Known rows, with every step that occurs:
parur-kudon-segutaf-fize-nolo: [-22.9   9.9  -6.8   8.9  10.7  33.0  -4.3  -4.7  -5.1  15.7 -11.5  31.0
  17.0 -10.6  33.6  16.6   5.6  -9.0   4.5 -21.2]
nolo-kudon-segutaf: [ -6.9   8.0  11.4 -18.9  -1.1   8.4  24.9  -1.2   9.8   9.5 -34.9   6.8
 -24.7 -10.7  12.4 -16.4  12.2  -1.9  41.5  -0.8]
kudon-farel-fize-nolo: [-38.8  -2.1 -12.3  17.7  46.9   7.9 -23.5  10.9  28.8  -4.7  23.8  22.1
  24.6  -0.3  -6.2  15.1  19.4 -14.5 -14.7 -25.0]
lozot-parur: [ -7.6 -44.7  25.2 -13.1   5.9   2.2  19.5  48.1  12.2  -2.7   4.8   5.8
  -5.5   1.2  -9.8  -4.2   7.6  -8.9   7.0  16.2]
farel-kudon-segutaf-fize-parur-tofo: [-58.0   6.0  23.9  -9.8  35.4  25.6   6.3  -3.4  11.1  28.7 -38.4  30.6
  -7.7  33.2 -15.1  27.5  -5.9  -3.2   1.3  -8.7]
farel-fize-segutaf-kudon-parur: [ -3.3  -8.5  18.5   7.6  -1.5 -24.8 -15.5  -0.3  26.9 -12.8  11.5 -16.2
   8.6  24.2 -35.8  -9.4  15.0  -9.6 -27.0  -3.3]
kudon-segutaf: [ -6.0   8.9  17.6 -23.4  12.2  -4.5   5.7  -6.7  15.8   4.3 -15.3   4.5
  -8.3  -3.2  37.6  -7.3  14.4   6.4  27.4   5.9]
farel-kudon-parur: [ -4.5 -41.6  21.1  -3.5   7.1 -36.3  15.1  -6.3  57.0  10.0   3.3   2.9
   6.9  14.1 -53.9   9.5   7.7 -50.5 -17.9  -6.2]
parur-kudon-segutaf-fize: [-12.7  36.2  10.7  -9.4  -1.9  14.1  -6.1  -3.1 -10.7  21.0 -35.4  29.1
 -18.1 -10.3  24.0   0.4  10.3   0.8  24.7 -10.3]
fize-segutaf: [ -2.5  18.1  17.0 -15.4  12.1  -4.8  -5.1  10.2  16.7  -3.1   5.6 -23.1
  12.6   4.6  36.2  -4.1  27.6  -3.9  -3.9  13.7]
lozot-parur-kudon: [  7.2 -41.8  22.4 -10.1   9.8   1.3  17.5  44.1  -6.5  12.6  -1.8  19.8
 -25.9 -29.0   7.1  -1.5  13.9 -33.9   7.3  10.3]
nolo-kudon-farel: [-22.1  20.9  12.8  -2.1   8.2   2.5  15.9  12.7  31.5  15.8 -16.5   7.0
 -26.4  -5.8 -53.8   1.0  13.8 -22.0  29.5 -14.0]
segutaf-fize-parur-kudon-farel: [-24.0  19.6  21.1   5.6  37.0   2.7  -2.6  10.5   8.1  32.4 -25.3  41.9
 -33.9 -13.6 -36.4  21.6  12.3 -31.2  16.4 -22.3]
parur-kudon-farel-fize: [-22.7  20.9   3.9   3.2  44.1 -15.0 -28.8  19.3  22.0   5.0   4.0  29.4
 -23.5 -17.4 -16.8   0.0  30.6 -21.6   3.3 -17.6]
farel-kudon-parur-tofo: [-33.7 -22.3  19.6  -4.6  16.5   1.8   9.2  -5.6  52.6  14.5   8.2  -9.2
  10.0  26.3 -47.0  18.5  -3.8 -40.3 -23.4  -0.3]
fize-segutaf-kudon-parur: [  3.5 -13.5  26.9   3.1 -13.7 -22.6  -0.2  -5.1  26.7  -7.0   9.2 -23.9
   9.3  24.5 -32.5  -4.9   8.7 -14.4 -20.8   2.3]
segutaf-kudon-parur-tofo: [-29.9 -19.5  29.4   0.3   2.7   7.6   6.2  -4.5  27.9  -0.6  12.9 -15.3
   8.1  35.2 -42.5   9.7 -10.8 -16.1 -24.9   4.7]
fize-segutaf-kudon: [ -4.8   7.4  33.7 -13.1 -18.3 -18.3  -1.5   5.4  -5.5  -7.7   1.8 -15.6
   0.8  32.8  18.2  -2.3  19.5  23.0  -7.3  12.8]
parur-tofo: [-36.8  -5.5  23.8 -12.7  24.7  19.9   6.3   8.0  20.4   0.4   9.5  -5.9
   7.0  20.0   5.2  12.1   0.0 -10.1  -9.4  14.0]
fize-nolo-kudon: [-18.4 -35.2   0.2   9.8   7.5  21.5  32.4  12.8  11.0  -0.3  -6.3  13.7
   9.0  -4.3 -11.5   1.0   6.6 -30.1   3.5  -8.3]
kudon-segutaf-fize: [-23.8  36.1  12.5 -11.1  -3.0  11.7  -5.2  -5.2   4.3  12.2 -31.2  18.2
  -4.4   9.2  15.6  -0.4   7.5  17.6  25.2  -7.3]
nolo-kudon-segutaf-fize-parur: [-30.8  -3.8  21.9  -0.6  27.3  17.6  18.9   3.9  -6.5  16.8 -57.8  44.3
 -22.4  11.4 -17.2   4.2   1.6  -3.2  25.9 -12.7]

Rows:
[ -7.1  -5.4  16.0 -12.0  48.6  -4.1  -3.3   2.7  -7.1  13.1 -30.8  41.9
 -32.6 -23.5  35.5  -5.1  20.8 -14.6  20.1  -6.7]	farel-fize-parur-kudon-segutaf
[-21.1   2.8  -9.2  -1.5  16.4  20.6   7.6  -0.4   9.9   2.7 -22.9  18.1
  -3.9 -13.2  16.1 -11.1  15.0  -3.4  24.5 -15.9]	farel-fize-nolo-kudon-segutaf
[-39.7  -2.3  -5.3  18.9  31.8   2.8 -22.3   8.3  18.4  -6.6  22.1  23.9
  18.8  13.0 -12.3  15.1  17.1  -0.7 -17.2 -24.4]	segutaf-kudon-farel-fize-nolo
[ -6.8 -47.5   1.1  19.6   7.7  10.3  26.4   0.5  38.4  -2.2   2.9  -0.5
  16.1  -5.1 -56.4  -1.7  -1.7 -56.8 -13.0 -14.5]	fize-nolo-kudon-parur
[-11.7   3.7  17.7 -29.6   5.9 -22.5  11.6 -11.5  27.7  20.7 -25.3  15.3
 -11.8   6.8  22.3   4.3  18.5  -1.3  23.7  -2.5]	farel-kudon-segutaf
[-34.1   5.7  18.2   4.2  11.2   9.8 -18.4  -0.8  29.4  -5.3  14.3 -23.6
  11.1  32.4 -33.4   1.7   3.0  -7.2 -31.8   0.8]	farel-fize-segutaf-kudon-parur-tofo
[-15.6 -30.3  -0.9  24.8  -2.5  20.2  20.7  -0.1  33.3   3.7  -7.5   5.6
  15.7  -1.3 -65.3   1.4  -4.6 -49.0  -9.7 -22.2]	segutaf-fize-nolo-kudon-parur
[-18.2  45.3  24.0  -7.8  -6.6 -15.1 -11.9   3.6  18.3  10.1   0.4 -12.4
 -11.3  21.0 -22.5   7.8  20.4  14.9  10.0  -7.8]	fize-segutaf-kudon-farel
[-61.7  -1.2  16.4   5.5  62.2  28.1   0.0  17.5  21.1   9.3 -18.6  26.0
 -18.1  17.9 -47.9  13.8   3.7 -18.7  -3.0 -11.0]	nolo-kudon-farel-fize-parur-tofo
[-23.0   9.2   2.6   3.9  38.0  -6.0 -25.4  39.0  18.5   7.2   2.4  28.0
 -27.9 -21.7 -28.3  -2.1  27.7 -18.8   6.6 -14.0]	lozot-parur-kudon-farel-fize
[-11.6 -24.4  27.3   2.5  37.5   2.4  10.5  14.9 -17.7  19.3 -30.3  51.1
 -25.6 -10.3   1.2  13.9   8.3 -36.4   1.0  -6.7]	segutaf-fize-parur-kudon
[-39.2 -17.4  15.9   8.7  65.4  -5.6  -0.5  21.7  17.7   3.4 -26.2  45.6
 -25.8   6.1 -49.9   4.5  18.3 -22.0   6.8 -18.3]	nolo-kudon-farel-fize-parur
[-33.5  -6.9  26.0  -7.7  33.0  -3.2  10.5  -3.4   4.2  25.0 -51.4  49.8
 -14.9  22.7 -10.3  18.0   4.9  -4.2  13.6 -13.9]	farel-kudon-segutaf-fize-parur
[-23.7  35.5   7.1  -7.2 -13.9  22.8   8.8  -1.5  -0.4  16.1 -47.6  19.9
 -16.2   2.3  -5.4  -8.5   5.2  10.2  35.6 -12.0]	nolo-kudon-segutaf-fize
[-54.4   7.9  20.7  -1.8  32.1  45.1  14.9   3.8   0.7  21.0 -43.6  25.1
 -15.9  21.9 -21.7  13.5  -8.7  -3.9  12.3  -6.8]	nolo-kudon-segutaf-fize-parur-tofo
[  6.4   8.2  16.8 -21.7  14.5  -2.7   5.8  -3.8  -1.5  15.9 -20.0  17.4
 -25.2 -27.5  48.5  -6.1  19.4 -13.4  28.1   1.5]	parur-kudon-segutaf
[ -8.7   6.2  17.1  -5.2  15.4   2.5   3.2  35.1  15.9  26.2  -1.6  15.9
 -31.8 -27.9 -30.8   8.7  14.7 -29.9  22.3  -8.9]	lozot-parur-kudon-farel
[-32.7  -7.9  -2.1  14.4  12.8  24.9  -1.1   4.9   6.9   3.1   5.8  22.5
  35.3  11.8   9.2  20.6   3.0  -9.6 -13.4 -14.9]	segutaf-fize-nolo
[-33.7   7.9  -7.0   3.8   5.6  19.1  -1.1  -9.6  12.2  19.2 -14.6  29.5
  25.7  10.9  16.5  22.8   6.0  -2.2   1.4 -24.4]	farel-kudon-segutaf-fize-nolo
[-34.3  20.6  -0.2   5.3  32.0  -5.3 -13.8  20.4  30.3  -0.3  -8.0  20.1
 -22.3  -4.3 -46.3  -8.7  25.9 -12.8  12.0 -18.5]	nolo-kudon-farel-fize
[ -0.3 -38.0  32.4   4.1 -10.8 -28.1   9.2  -5.1  29.0  -9.9  10.9  -4.3
   3.2  26.7 -48.7  -1.8  -1.2 -20.4 -17.5   0.9]	segutaf-kudon-parur
[-31.3  -2.4 -13.9  19.4  47.8   9.8 -22.6  13.1  18.7   2.2  20.3  30.9
  13.8 -16.5   0.6  15.7  22.2 -27.2 -14.5 -28.1]	parur-kudon-farel-fize-nolo
[-27.0 -29.6  -8.7  14.5  22.0  16.7  13.5  17.6  14.1  -7.7  -5.0  20.4
   7.5  -5.3 -14.4  -5.1  13.8 -25.1  -4.6 -14.7]	farel-fize-nolo-kudon
[-37.9 -14.9  19.0   4.7  74.7 -15.7 -11.1  18.8  21.5   0.6 -13.1  45.1
 -16.3  10.9 -34.2  10.4  18.8 -16.4  -2.6 -13.8]	kudon-farel-fize-parur
[-36.4 -23.9  24.1 -12.8  14.4  31.0  13.3  38.6  15.3   5.1   7.8  -6.1
   0.3  14.5 -11.6   8.1  -4.7  -7.1  -2.4  17.5]	lozot-parur-tofo
